Each row was made from one path, in order. Every step used is in the known rows, and no mark comes twice. Write each row's path.
Known rows:
D/L/W/E/F: [+0.61 -0.52 -0.36 +1.08 -0.17 +0.09 -0.42 +1.40 +0.04 +1.22 +0.85 -0.25 -3.64 -1.36 +1.26 +1.29 +0.93]
K/Z/W/E/F: [-2.33 -0.37 +0.35 -1.94 -2.11 -4.52 -0.60 +2.79 -0.96 -0.43 -1.92 +0.66 -4.06 -1.56 -0.44 +1.71 -3.85]
K/Z/W/E: [-3.39 -1.79 +0.37 -1.81 -0.61 -4.79 -0.03 +1.03 -0.34 -0.77 -2.77 -0.23 -3.17 -2.76 -0.64 +1.33 -3.46]
C/Q/K: [+0.31 -2.92 +1.16 +1.23 -0.92 -1.01 -0.40 +1.13 -0.38 +0.59 -0.51 +1.20 +0.34 -3.27 +0.28 +0.13 +0.60]
Z/W/E/F: [+0.03 +1.45 +0.97 -3.09 -1.43 -2.61 -0.61 +0.36 -0.22 +0.29 -0.77 +1.24 -3.51 -3.05 +0.03 +1.47 -2.00]
C/Q/E/F/L: [+1.57 -2.84 +2.35 +1.91 -1.58 -4.39 -1.93 +1.71 -0.81 +0.26 +0.72 +0.81 +0.70 +1.71 -0.20 +2.76 +1.87]
C/Q/K/W/E/F/L: [-1.65 -1.80 +2.92 +1.25 -1.26 -3.42 +0.10 +2.09 +0.92 +0.89 -1.10 +2.51 -3.14 -0.09 -0.19 +2.34 -2.80]
F/Q/K/W/E: [-2.87 -1.73 +2.27 +0.82 -1.41 -0.22 -0.25 -1.15 +1.83 -0.76 -4.40 +0.27 -3.32 -4.82 -0.30 +0.09 -4.48]
F/Q/K: [-0.39 -2.20 +2.27 +1.53 -1.88 +0.44 -1.82 -0.06 +0.12 -0.69 -2.72 -0.75 +0.53 -4.07 -0.22 +0.04 -1.43]
D/L/W/E: [-0.63 -1.89 -0.42 +1.30 +1.44 -0.30 +0.26 -0.20 +0.66 +0.85 -0.16 -0.97 -3.15 -2.81 +0.96 +0.86 +1.46]
E/F: [+1.22 +1.67 -0.08 -0.34 -1.51 +0.14 -0.71 +1.21 -0.67 +0.40 +0.92 +0.88 -1.02 +1.59 +0.15 +0.46 -0.29]
F/L/W: [-0.14 -1.82 +1.33 +0.57 +0.01 -1.38 -0.71 +0.82 +0.89 +0.02 +1.16 -0.73 -0.09 +1.21 +0.80 +0.93 -0.07]
C/Q/K/W/E/F: [-0.90 -0.99 +0.92 -0.06 -2.19 -1.10 +0.34 +1.66 +0.56 +1.13 -1.38 +3.10 -4.44 -2.72 +0.23 +0.71 -2.89]
C/Q/E/F: [+2.65 -2.22 +0.44 +0.50 -2.24 -2.01 -1.65 +1.57 -1.23 +0.60 +0.69 +1.36 -0.28 -1.02 +0.30 +1.32 +1.95]
Z/W/E/F/Q: [+0.83 +0.05 +2.78 -1.92 -2.71 -2.44 -1.27 +0.99 -0.18 -0.74 -3.12 +0.52 -3.28 -4.37 -0.55 +1.78 -2.95]
D/W/E/F/Q/K/Z: [-3.33 -4.12 +2.52 +1.07 -3.83 -1.79 -1.83 +2.61 -0.20 -0.58 -3.76 +0.77 -3.68 -4.11 -1.02 +0.81 -4.41]
E/F/L: [+0.10 +0.85 +1.88 +1.00 -0.84 -2.30 -0.91 +1.56 -0.22 +0.25 +0.92 +0.25 +0.56 +4.06 -0.33 +2.08 -0.48]
L/W/E/F/Q: [+0.86 -1.38 +2.15 +0.87 -2.80 +0.06 -0.71 +0.57 +0.58 -0.31 -1.60 -0.09 -2.75 -4.04 +1.61 +1.15 -1.48]

Which path is each row?
[-1.67 -1.74 +2.30 -0.52 -3.49 -4.39 -1.17 +3.00 -1.01 -1.25 -4.43 +0.00 -3.41 -2.83 -0.91 +2.10 -4.99] => K/Z/W/E/F/Q
[-1.15 -2.17 +1.69 -0.34 -4.72 -3.21 -3.03 +4.57 -1.69 -1.26 -3.29 -0.02 -2.45 -3.45 -1.19 +0.88 -5.12] => E/F/Q/K/Z/W
[+0.21 -0.55 +1.80 +1.08 -0.86 -3.13 -2.50 -0.04 -0.15 +0.01 +0.75 -0.36 +0.36 +2.47 -0.04 +2.44 +0.78] => Q/E/F/L
[-4.63 -1.56 +2.73 -0.41 -1.66 -6.56 -1.91 +2.39 -0.39 -0.19 -2.34 +0.12 -2.83 -1.50 -0.62 +2.94 -4.41] => Q/K/Z/W/E/F/L
[-1.41 -0.93 +3.13 +1.36 -2.36 -0.41 -1.33 -0.61 +0.21 -0.09 -2.92 -0.18 -1.51 -4.71 +0.51 +1.52 -2.11] => W/E/F/Q/K
[-0.45 -2.43 +2.64 +0.65 -3.12 +0.49 -1.70 +0.03 +0.76 +0.19 -1.98 -0.32 -2.47 -6.50 +2.06 +0.76 -2.08] => L/W/E/F/Q/K
[-1.58 -1.40 -0.40 -1.75 -1.52 -3.92 -0.64 +3.18 -1.17 -0.90 -1.75 +0.05 -1.99 -0.86 -1.24 +0.19 -3.33] => K/Z/W
[-4.11 -3.97 +2.81 -0.16 -2.28 -4.11 -1.57 +1.17 -0.19 -1.43 -5.45 -0.96 -2.78 -6.84 -0.86 +1.09 -5.09] => F/Q/K/Z/W/E
[-1.84 -2.13 +2.22 +0.87 +1.06 -2.55 +0.14 -1.20 +1.64 +0.09 -0.27 -0.76 -1.21 -1.22 +1.53 +1.83 -0.39] => F/L/W/E
[+0.22 -0.10 +0.29 -0.74 -1.46 -0.06 -0.03 +0.20 +0.63 +0.80 +0.68 +0.51 -2.97 -2.40 +1.97 +0.82 -0.82] => L/W/E/F
[+0.85 -3.05 +1.73 +1.38 -1.53 -0.85 -2.08 -1.17 -0.03 -1.29 -2.35 -1.39 +0.42 -3.35 -0.07 +0.77 +0.15] => F/Q/E
[-3.01 -2.45 -0.05 -1.55 -1.84 -3.10 -1.80 +2.67 -0.88 -0.59 -1.87 -0.18 -2.03 -3.33 -0.90 +0.07 -3.79] => Q/K/Z/W
[+1.83 +0.26 +1.79 +1.21 -2.94 +0.39 -1.55 +1.70 -0.72 -0.78 -1.39 +0.05 -0.35 +0.05 -0.39 +0.79 -1.25] => E/F/Q
[-1.70 +0.56 +2.82 +1.12 +0.20 -3.08 -0.15 -0.41 +0.54 +0.36 -0.38 +0.31 -0.78 +2.11 +0.20 +2.94 -0.66] => W/E/F/L
[-2.13 +1.28 +1.67 +0.02 -0.38 -2.66 +0.33 +0.63 +1.35 +0.30 -0.96 +1.24 -3.76 +3.27 -0.52 +2.12 -3.39] => K/W/E/F/L
[-0.57 +0.63 +1.74 +0.07 -2.54 -0.49 +0.11 +0.75 +0.95 -0.60 -3.23 +1.16 -4.19 -0.98 -0.46 +0.89 -4.34] => K/W/E/F/Q
[+0.00 +0.28 +1.40 +0.32 -3.91 +1.35 -1.74 +2.40 +0.27 -0.32 -2.42 +1.19 -2.91 -1.45 -0.81 -0.40 -4.77] => E/F/Q/K/W
[-2.20 -3.22 +1.51 -0.72 -2.99 -5.39 -1.00 +3.75 -1.42 +0.36 -2.45 +1.80 -3.42 -4.76 -0.24 +1.92 -3.24] => C/Q/K/Z/W/E/F
[-3.82 -0.90 +0.86 -1.69 -2.48 -4.03 -1.48 +2.23 -0.89 +0.01 -2.34 +0.55 -3.77 -4.15 -0.35 +1.55 -4.50] => Q/K/Z/W/E/F
